In the rows, zero is written as 100.
Known rows, with every step that occurs:
rike -> tido: 84 89 89 101 98 99 106 101 93 95 96 91 82 100 102 111 125 106 109 104 97 115 80 99 92 120 87 87 98 124 110 108 95 91 97 95 104 92 79 104 93 91 110 112 110 97 96
gudep -> tido -> tunef: 112 131 113 112 121 107 104 121 118 116 101 89 102 107 98 84 108 102 101 112 93 122 89 116 103 98 82 82 94 121 85 94 97 99 96 93 87 91 80 82 87 123 109 101 94 116 107
gabuzi -> tido -> tunef -> bakebak -> vakom: 105 112 81 94 130 135 105 138 123 128 94 90 102 97 73 65 131 93 106 100 117 127 97 105 142 143 99 59 102 93 78 78 100 67 69 93 132 80 56 92 104 72 120 108 96 91 114
bozim -> rike -> tido: 73 81 92 95 93 104 102 84 116 90 114 78 66 91 113 104 132 105 123 110 98 119 82 102 108 123 91 86 99 120 137 118 96 84 90 102 111 91 84 106 87 93 116 107 109 107 103
rapak -> tunef: 106 101 89 105 113 85 97 114 105 98 92 95 95 91 106 89 89 83 96 96 99 101 105 96 106 91 106 95 84 100 92 108 94 119 90 107 103 109 92 107 96 102 98 103 102 101 112
vakom -> tido -> tunef: 114 123 123 100 115 117 109 128 129 115 112 108 99 108 97 83 103 107 89 114 108 117 104 120 100 110 108 92 85 110 93 72 113 92 88 91 106 100 84 82 81 96 109 99 102 125 118
gudep -> tido: 103 108 101 107 109 98 89 117 110 105 95 88 106 102 98 102 100 99 106 98 91 105 83 108 100 78 80 100 93 116 92 99 93 99 105 100 99 88 104 94 97 129 106 102 93 111 100
tunef -> bakebak -> tido -> rike -> bozim: 105 118 102 103 114 108 92 164 103 118 96 96 126 110 92 93 118 96 102 84 106 111 78 98 113 112 82 54 117 110 88 90 96 91 49 93 114 84 124 84 101 98 139 76 82 108 112
tunef -> bakebak -> vakom -> tido -> bime: 132 111 104 89 117 126 79 175 141 114 111 109 126 107 83 78 123 99 95 92 104 102 102 120 122 126 104 79 101 107 81 48 99 96 80 88 146 93 84 81 80 83 132 97 94 125 129
tunef -> bakebak: 114 106 97 99 94 109 94 132 116 99 93 95 114 103 89 95 92 93 102 89 97 109 99 102 104 109 94 84 115 103 92 86 107 91 86 97 110 89 103 86 103 88 111 101 98 91 111
tunef -> bakebak -> vakom: 116 100 90 98 107 112 84 138 121 107 96 96 120 104 84 87 114 98 106 87 101 102 106 103 131 118 99 71 110 90 76 93 98 84 81 95 130 90 79 92 108 86 112 92 97 95 108
bime -> tido: 90 96 94 98 107 112 93 83 92 95 100 83 99 97 104 93 101 91 105 101 97 103 83 100 112 108 83 98 100 112 102 106 83 100 90 96 101 103 94 105 99 98 109 114 103 95 104
gabuzi -> tido -> tunef -> bakebak: 103 120 88 94 117 131 117 133 117 120 90 89 99 94 80 72 110 87 102 101 111 136 91 103 115 135 93 71 105 105 94 74 108 74 71 94 111 81 77 86 99 75 120 114 98 87 117
babav -> gudep -> tido: 110 117 99 105 103 88 93 126 90 106 92 89 107 108 96 103 89 103 115 105 91 85 74 119 92 60 85 85 96 119 78 101 96 75 96 97 102 95 97 110 122 129 115 85 98 118 99
muma -> gudep: 97 93 110 99 80 111 85 97 90 97 86 98 96 93 103 96 112 89 85 93 100 108 102 105 106 119 112 101 101 96 97 97 87 106 91 91 98 112 100 98 102 106 106 107 86 84 97
gabuzi -> tido -> vakom: 81 107 90 97 95 131 97 102 100 120 86 102 84 90 109 99 116 86 98 95 114 123 69 99 104 121 92 103 92 101 115 91 99 108 84 104 108 97 89 109 94 87 123 121 90 94 108
gudep -> tido -> bakebak -> tunef: 119 123 104 115 133 116 93 119 104 115 100 93 107 107 93 92 140 106 94 94 101 110 79 103 94 99 65 63 94 119 82 100 82 103 94 104 99 78 82 83 81 135 119 95 95 109 104
tido -> gabuzi: 111 101 115 99 101 105 91 107 78 101 113 105 101 111 120 116 105 97 104 91 100 110 100 106 91 105 97 101 102 102 97 106 99 109 85 100 75 96 112 83 86 93 99 95 101 95 99
bime -> tido -> tobor: 95 111 114 113 111 126 107 90 94 103 88 87 105 108 94 77 90 91 101 106 93 101 93 111 120 124 82 107 89 117 103 107 90 105 82 93 87 113 91 113 95 96 101 109 103 88 102
vakom -> tido: 101 99 111 94 104 110 95 123 120 105 106 106 105 103 97 97 95 102 94 102 107 100 100 114 97 91 106 111 85 104 98 77 109 95 99 97 118 98 107 95 92 104 105 101 100 120 111
gabuzi -> gudep: 90 100 90 92 131 103 90 100 97 106 100 99 100 90 87 97 93 98 98 110 95 95 81 94 106 116 110 100 91 103 117 79 99 100 111 104 80 98 106 111 92 102 85 97 101 108 91
babav -> tido -> bakebak -> tunef: 108 116 107 108 133 113 110 122 85 117 117 111 102 112 95 92 140 119 105 94 103 86 94 112 97 121 93 52 102 99 93 95 95 98 79 107 108 99 67 90 77 98 124 100 102 93 115
bozim -> rike -> tido -> gabuzi: 82 79 106 94 92 108 92 93 94 92 126 83 66 103 134 122 136 101 127 101 98 129 80 109 100 129 88 88 100 124 132 123 96 94 74 101 86 88 95 89 71 85 115 103 110 105 101
tunef -> bakebak -> tido -> bime: 119 103 103 93 97 102 101 145 103 114 106 81 116 101 102 76 127 92 101 91 99 108 79 103 98 137 82 66 131 118 108 81 92 93 68 92 110 86 100 89 86 84 139 97 88 107 116
babav -> tido -> rike: 97 118 113 106 119 89 102 149 89 113 97 116 115 119 98 111 103 115 104 98 94 81 96 125 118 104 107 85 86 108 83 82 105 107 66 95 104 113 92 95 88 97 115 95 103 99 117
muma -> gudep -> gabuzi -> tido -> rike: 89 97 98 101 84 98 87 136 70 124 65 104 90 102 84 104 113 82 74 99 135 121 83 111 126 126 132 99 87 115 82 76 80 124 70 84 99 105 111 96 119 102 108 125 88 65 100
bakebak -> tido: 91 84 104 96 99 90 104 96 89 112 104 78 102 100 110 91 123 101 103 99 109 98 84 98 102 107 88 85 110 103 108 119 93 87 84 99 103 92 100 110 101 102 112 92 92 105 95
vakom -> tido -> rike: 105 114 119 99 114 103 90 152 121 111 93 118 119 116 93 108 99 107 82 99 108 101 98 120 110 95 103 106 67 116 79 65 107 109 78 91 114 102 112 90 84 107 110 87 101 126 119
muma -> gudep -> gabuzi -> tido: 86 83 92 95 74 102 91 105 72 119 78 92 76 90 84 94 111 77 86 101 135 120 83 105 113 122 133 103 105 104 102 90 80 112 91 90 102 100 106 102 124 98 103 137 87 60 92
babav -> gudep -> gabuzi -> tido -> vakom: 100 115 90 100 71 100 100 126 68 133 88 106 76 105 100 104 96 87 101 109 137 105 56 113 90 97 123 87 102 114 100 94 97 101 83 100 100 104 88 116 138 86 128 123 97 86 103
gudep -> gabuzi -> tido: 89 88 82 97 94 93 105 107 83 121 95 96 79 97 82 97 100 89 100 109 136 112 80 98 107 102 120 104 103 106 105 90 94 104 101 99 106 89 105 104 122 93 96 130 102 77 95
tunef -> tido -> babav: 126 113 103 108 114 108 116 125 90 105 103 96 102 105 95 80 97 82 113 112 93 93 93 107 113 120 102 64 122 112 97 100 108 102 54 114 91 99 88 104 91 105 126 100 106 116 109
gudep -> gabuzi: 110 99 103 105 82 78 100 113 89 111 102 102 91 109 92 103 89 97 95 107 123 103 96 102 98 95 124 97 109 111 100 100 96 119 106 96 89 102 106 89 118 100 93 114 105 86 96
bime -> tido -> rike: 93 112 102 103 118 107 88 114 90 100 86 95 113 109 103 102 103 96 94 99 97 104 83 105 125 112 81 94 85 124 84 95 83 113 70 89 97 107 99 99 93 102 114 100 103 100 111
gudep -> gabuzi -> tido -> babav: 109 102 85 101 103 101 118 119 87 130 97 97 84 95 87 86 104 70 100 121 137 116 70 98 120 116 126 89 108 112 101 84 98 100 80 107 99 89 94 109 118 104 107 124 107 90 97
bime -> tido -> tunef -> bakebak -> vakom: 116 119 97 100 126 134 92 128 122 112 101 81 114 105 90 66 124 92 105 99 101 122 96 109 145 145 86 53 108 107 74 92 86 80 63 86 119 98 53 87 97 76 125 105 102 95 117
rike -> tido -> vakom: 87 105 102 105 80 116 98 108 100 104 89 100 78 101 123 114 133 101 101 98 99 129 65 100 86 133 82 88 96 127 116 107 98 114 88 96 95 102 72 101 85 84 131 118 102 99 105
bakebak -> tunef: 113 116 100 103 108 97 107 94 87 118 103 94 108 95 103 87 107 107 93 102 98 100 103 105 107 107 87 79 105 92 98 98 96 91 93 104 104 96 83 92 97 101 107 84 93 101 96

Rows:
120 100 107 81 144 127 58 167 120 119 113 109 125 108 87 99 107 96 102 89 105 106 85 116 126 129 111 81 86 100 89 54 105 87 74 97 103 82 103 83 78 84 101 87 99 120 108
tunef -> bakebak -> vakom -> tido -> gabuzi -> gudep
110 99 94 102 78 78 117 118 88 110 117 84 62 105 109 97 118 88 128 136 122 104 54 115 108 113 126 56 115 139 115 112 102 73 63 105 99 101 73 120 126 103 130 100 121 114 100
bozim -> rike -> tido -> babav -> gudep -> gabuzi
107 93 112 104 64 88 86 110 78 109 87 101 88 102 95 100 102 87 80 99 122 111 97 109 102 115 137 98 113 105 96 98 84 125 97 87 89 114 108 87 120 105 99 123 90 67 93
muma -> gudep -> gabuzi
113 101 91 109 120 84 100 127 90 94 93 86 89 98 95 79 81 83 109 94 90 92 112 102 108 97 104 73 103 106 93 115 97 124 66 114 100 108 90 106 91 95 114 109 103 106 119
rapak -> tunef -> tido
94 88 104 99 98 102 95 107 71 96 107 97 84 111 122 126 129 103 114 93 96 127 79 104 86 126 84 89 99 126 107 112 94 101 83 94 77 87 90 89 79 83 108 106 111 95 96
rike -> tido -> gabuzi
98 100 91 99 105 102 108 117 92 98 105 98 83 100 105 102 137 104 105 106 91 115 77 102 86 138 87 86 104 135 116 85 86 109 97 91 99 96 77 99 73 84 126 117 107 110 106
rike -> tido -> bime
124 131 110 102 105 116 110 138 123 109 98 98 110 107 89 78 100 97 97 101 98 128 104 107 107 129 96 65 115 108 88 82 112 88 74 91 96 94 80 72 94 82 115 100 100 96 119
tido -> tunef -> bakebak
94 110 92 99 142 100 79 116 107 113 94 89 106 92 86 98 93 97 103 110 85 98 66 102 107 93 89 102 84 119 108 78 91 101 116 103 80 85 109 106 89 132 89 100 96 119 91
gabuzi -> gudep -> tido
99 101 111 107 90 108 75 113 99 104 78 85 103 95 102 100 112 88 91 93 91 112 86 115 105 97 93 100 95 113 88 97 80 107 96 89 96 99 105 93 99 135 111 109 80 92 96
muma -> gudep -> tido
139 130 102 110 124 105 124 119 80 123 105 89 111 100 97 67 106 88 107 114 90 95 97 111 120 126 88 43 128 103 96 99 103 95 46 118 96 95 69 97 90 105 131 83 99 118 105
bakebak -> tunef -> tido -> babav
121 108 88 105 107 92 90 145 122 97 85 90 109 92 94 84 81 76 99 84 95 109 104 95 109 102 99 78 98 103 83 94 101 108 76 103 112 100 93 94 99 91 109 105 103 94 123
rapak -> tunef -> bakebak
75 95 102 101 74 121 94 92 123 99 108 86 61 93 133 110 139 100 115 105 101 132 66 106 101 137 85 85 98 124 142 119 100 107 79 103 106 102 75 103 77 87 137 113 101 110 110
bozim -> rike -> tido -> vakom
118 99 103 91 111 121 78 161 143 112 102 102 124 107 79 86 112 101 101 88 110 102 106 116 128 109 104 80 94 95 75 72 107 79 80 92 148 88 87 88 99 89 117 94 96 114 120
tunef -> bakebak -> vakom -> tido
121 136 111 111 95 113 103 113 80 125 97 95 100 104 111 83 107 102 100 95 90 105 93 113 101 127 80 55 123 100 108 106 102 122 57 111 95 105 73 85 82 88 143 96 86 107 111
bakebak -> tunef -> tido -> vakom
91 110 103 104 121 100 98 132 86 119 104 100 112 106 105 100 128 104 100 94 110 101 79 97 108 103 89 70 103 105 95 103 90 101 64 97 104 94 121 98 98 108 127 76 83 115 100
bakebak -> tido -> rike -> bozim
113 112 112 105 94 113 76 130 98 107 89 93 104 95 104 90 125 87 87 95 84 113 84 118 97 116 93 96 104 125 95 73 72 123 98 86 94 104 102 87 81 129 127 113 77 105 106
muma -> gudep -> tido -> bime
103 125 117 106 120 103 122 124 99 120 117 106 96 111 99 85 107 115 111 111 95 98 103 125 106 120 112 71 100 102 96 90 109 91 79 96 95 113 66 89 84 86 115 106 103 97 116
babav -> tido -> tunef
106 88 94 105 127 127 86 115 113 98 108 111 98 111 88 95 154 107 98 90 117 98 101 90 115 122 106 72 90 100 76 106 85 104 93 102 115 93 75 105 92 102 110 103 106 102 105
tido -> bakebak -> vakom
103 102 104 91 133 105 80 109 77 107 113 105 102 102 108 112 95 94 102 100 94 105 81 99 98 118 107 101 91 107 115 84 98 109 96 105 56 95 116 93 78 94 83 93 103 103 90
tido -> gabuzi -> gudep
86 89 93 91 131 105 85 109 72 102 109 97 83 101 109 124 122 101 112 104 92 120 60 98 92 141 92 89 90 129 124 93 93 101 93 99 58 87 96 98 72 84 93 104 113 104 85
rike -> tido -> gabuzi -> gudep
107 103 105 92 138 106 84 121 62 105 113 97 97 108 96 103 89 96 115 98 85 97 88 105 102 126 104 80 110 112 118 92 100 116 71 111 53 91 115 93 74 88 100 99 103 107 97
tunef -> tido -> gabuzi -> gudep
114 117 113 113 113 128 78 117 93 113 86 90 103 100 95 89 153 97 81 86 99 119 80 109 99 120 78 63 96 115 79 96 69 110 86 96 96 91 84 82 84 140 125 102 80 91 102
muma -> gudep -> tido -> bakebak -> tunef
80 113 79 99 135 126 101 132 92 118 92 115 98 95 84 104 115 94 102 97 116 112 82 96 116 103 97 89 84 100 94 78 94 99 75 101 116 89 117 101 103 101 119 97 90 101 104
gabuzi -> tido -> rike -> bozim
127 104 93 100 108 86 97 158 108 113 96 76 110 92 108 67 116 75 98 85 96 109 85 99 104 127 88 62 115 120 99 89 86 111 58 99 111 96 92 96 79 87 138 101 90 111 127
rapak -> tunef -> bakebak -> tido -> bime
119 141 103 101 146 116 88 154 130 121 94 85 116 100 74 76 93 95 100 110 84 127 70 110 113 121 86 66 99 128 96 58 103 90 90 93 76 80 89 79 83 112 105 101 95 113 109
gabuzi -> gudep -> tido -> tunef -> bakebak
93 80 76 101 122 119 90 124 93 119 100 106 76 108 69 92 152 96 99 99 154 107 79 91 121 126 126 75 91 104 82 97 78 107 94 101 122 82 80 106 114 95 106 130 108 78 100
gudep -> gabuzi -> tido -> bakebak -> vakom
103 111 96 107 130 130 98 87 85 102 107 89 99 101 100 84 140 100 94 98 106 110 78 92 106 129 69 62 100 114 91 106 73 103 80 102 100 93 74 95 83 104 124 105 104 95 108
bime -> tido -> bakebak -> tunef
106 92 102 95 93 97 98 129 105 111 95 74 116 102 99 85 114 95 106 87 103 108 82 99 105 118 82 69 124 105 101 104 101 77 69 96 112 81 102 95 104 90 123 95 91 96 107
tunef -> bakebak -> tido
144 113 104 103 78 71 115 164 78 131 99 82 113 115 97 79 99 77 110 112 127 95 56 111 107 106 116 40 141 124 81 98 104 66 43 99 101 92 91 107 143 101 136 88 104 104 103
tunef -> bakebak -> tido -> babav -> gudep -> gabuzi
117 101 105 92 123 118 86 144 126 117 120 114 111 105 93 82 130 106 94 102 109 92 103 118 116 116 112 93 87 105 89 61 92 105 95 91 135 101 84 96 76 94 122 96 94 134 118
bakebak -> vakom -> tido -> bime
113 95 91 102 105 80 94 141 109 110 87 68 110 93 106 75 103 76 102 83 102 108 89 94 111 110 86 64 110 107 91 111 94 95 59 103 113 92 93 103 100 94 121 95 94 99 118
rapak -> tunef -> bakebak -> tido
86 94 93 103 114 122 105 88 107 98 120 82 67 96 108 96 171 114 113 105 108 123 75 98 101 144 77 50 98 124 126 117 87 88 79 108 110 81 62 95 72 98 131 100 108 107 107
bozim -> rike -> tido -> bakebak -> tunef
98 118 126 115 113 110 119 125 94 115 99 109 107 118 88 85 88 111 111 105 88 77 109 130 111 116 105 97 89 102 102 96 113 99 78 98 94 118 86 106 89 90 101 102 99 86 108
babav -> tido -> tobor
112 99 126 93 105 111 84 130 100 107 118 112 105 115 117 114 101 99 99 92 106 112 97 119 90 96 102 112 85 107 95 83 108 104 85 96 91 94 117 79 77 97 104 95 101 117 110
vakom -> tido -> gabuzi
104 102 93 105 108 106 118 111 99 103 99 96 87 98 107 100 132 87 110 115 98 118 68 97 104 135 91 75 104 128 104 100 100 87 76 102 97 92 69 111 91 100 120 105 115 111 98
rike -> tido -> babav
88 114 82 103 116 102 99 142 81 129 96 118 90 105 74 104 104 91 96 106 139 114 76 98 115 97 123 87 96 109 93 77 90 118 81 97 108 92 124 91 119 99 113 114 94 88 100
gudep -> gabuzi -> tido -> rike -> bozim
123 111 113 98 113 116 107 132 127 115 108 110 110 101 101 87 102 83 95 116 108 104 88 113 110 106 109 96 92 109 91 72 113 90 77 104 111 98 96 102 88 114 116 94 105 133 113
vakom -> tido -> babav
100 125 112 113 111 119 68 150 98 110 80 106 113 103 96 107 118 92 87 88 93 117 81 114 114 91 93 85 88 116 75 82 76 121 76 87 98 103 126 81 97 140 128 92 72 104 102
muma -> gudep -> tido -> rike -> bozim
116 92 118 93 119 118 72 135 106 115 122 111 111 117 112 107 123 104 103 90 114 103 105 121 116 104 109 100 81 95 78 89 100 97 78 95 114 94 96 85 82 94 106 85 100 121 106
bakebak -> vakom -> tido -> gabuzi
114 109 115 106 110 101 79 124 88 106 107 93 110 114 118 117 104 96 110 90 90 116 81 116 93 83 77 102 95 120 88 105 92 109 91 98 76 84 115 77 83 123 103 96 96 107 98
gudep -> tido -> gabuzi
112 127 104 100 111 128 102 121 115 105 98 81 109 104 95 71 100 89 102 102 95 132 88 106 118 137 80 66 113 120 90 88 95 88 66 87 97 97 75 77 93 80 124 113 103 89 123
bime -> tido -> tunef -> bakebak
94 128 106 107 132 105 100 153 91 114 111 128 110 114 93 109 105 114 113 96 97 83 95 118 110 97 108 74 91 99 88 81 102 107 69 98 111 112 108 89 91 97 127 92 94 101 114
babav -> tido -> rike -> bozim
109 108 80 93 94 86 111 133 59 125 102 103 80 102 85 90 100 91 105 117 130 91 68 114 89 101 126 85 109 123 100 71 89 95 91 94 104 99 95 114 129 85 122 119 103 96 104
babav -> gudep -> gabuzi -> tido -> bime
118 117 100 105 114 96 113 106 74 116 103 85 104 102 92 78 101 107 108 101 88 90 107 112 109 111 84 57 123 98 101 107 98 99 68 111 101 94 82 90 94 94 122 91 94 105 103
bakebak -> tunef -> tido
157 139 104 113 102 71 127 140 47 135 106 93 102 115 89 71 84 89 111 126 112 76 82 125 110 102 119 26 139 115 80 101 103 88 42 115 90 103 71 103 134 105 135 82 106 113 100
bakebak -> tunef -> tido -> babav -> gudep -> gabuzi
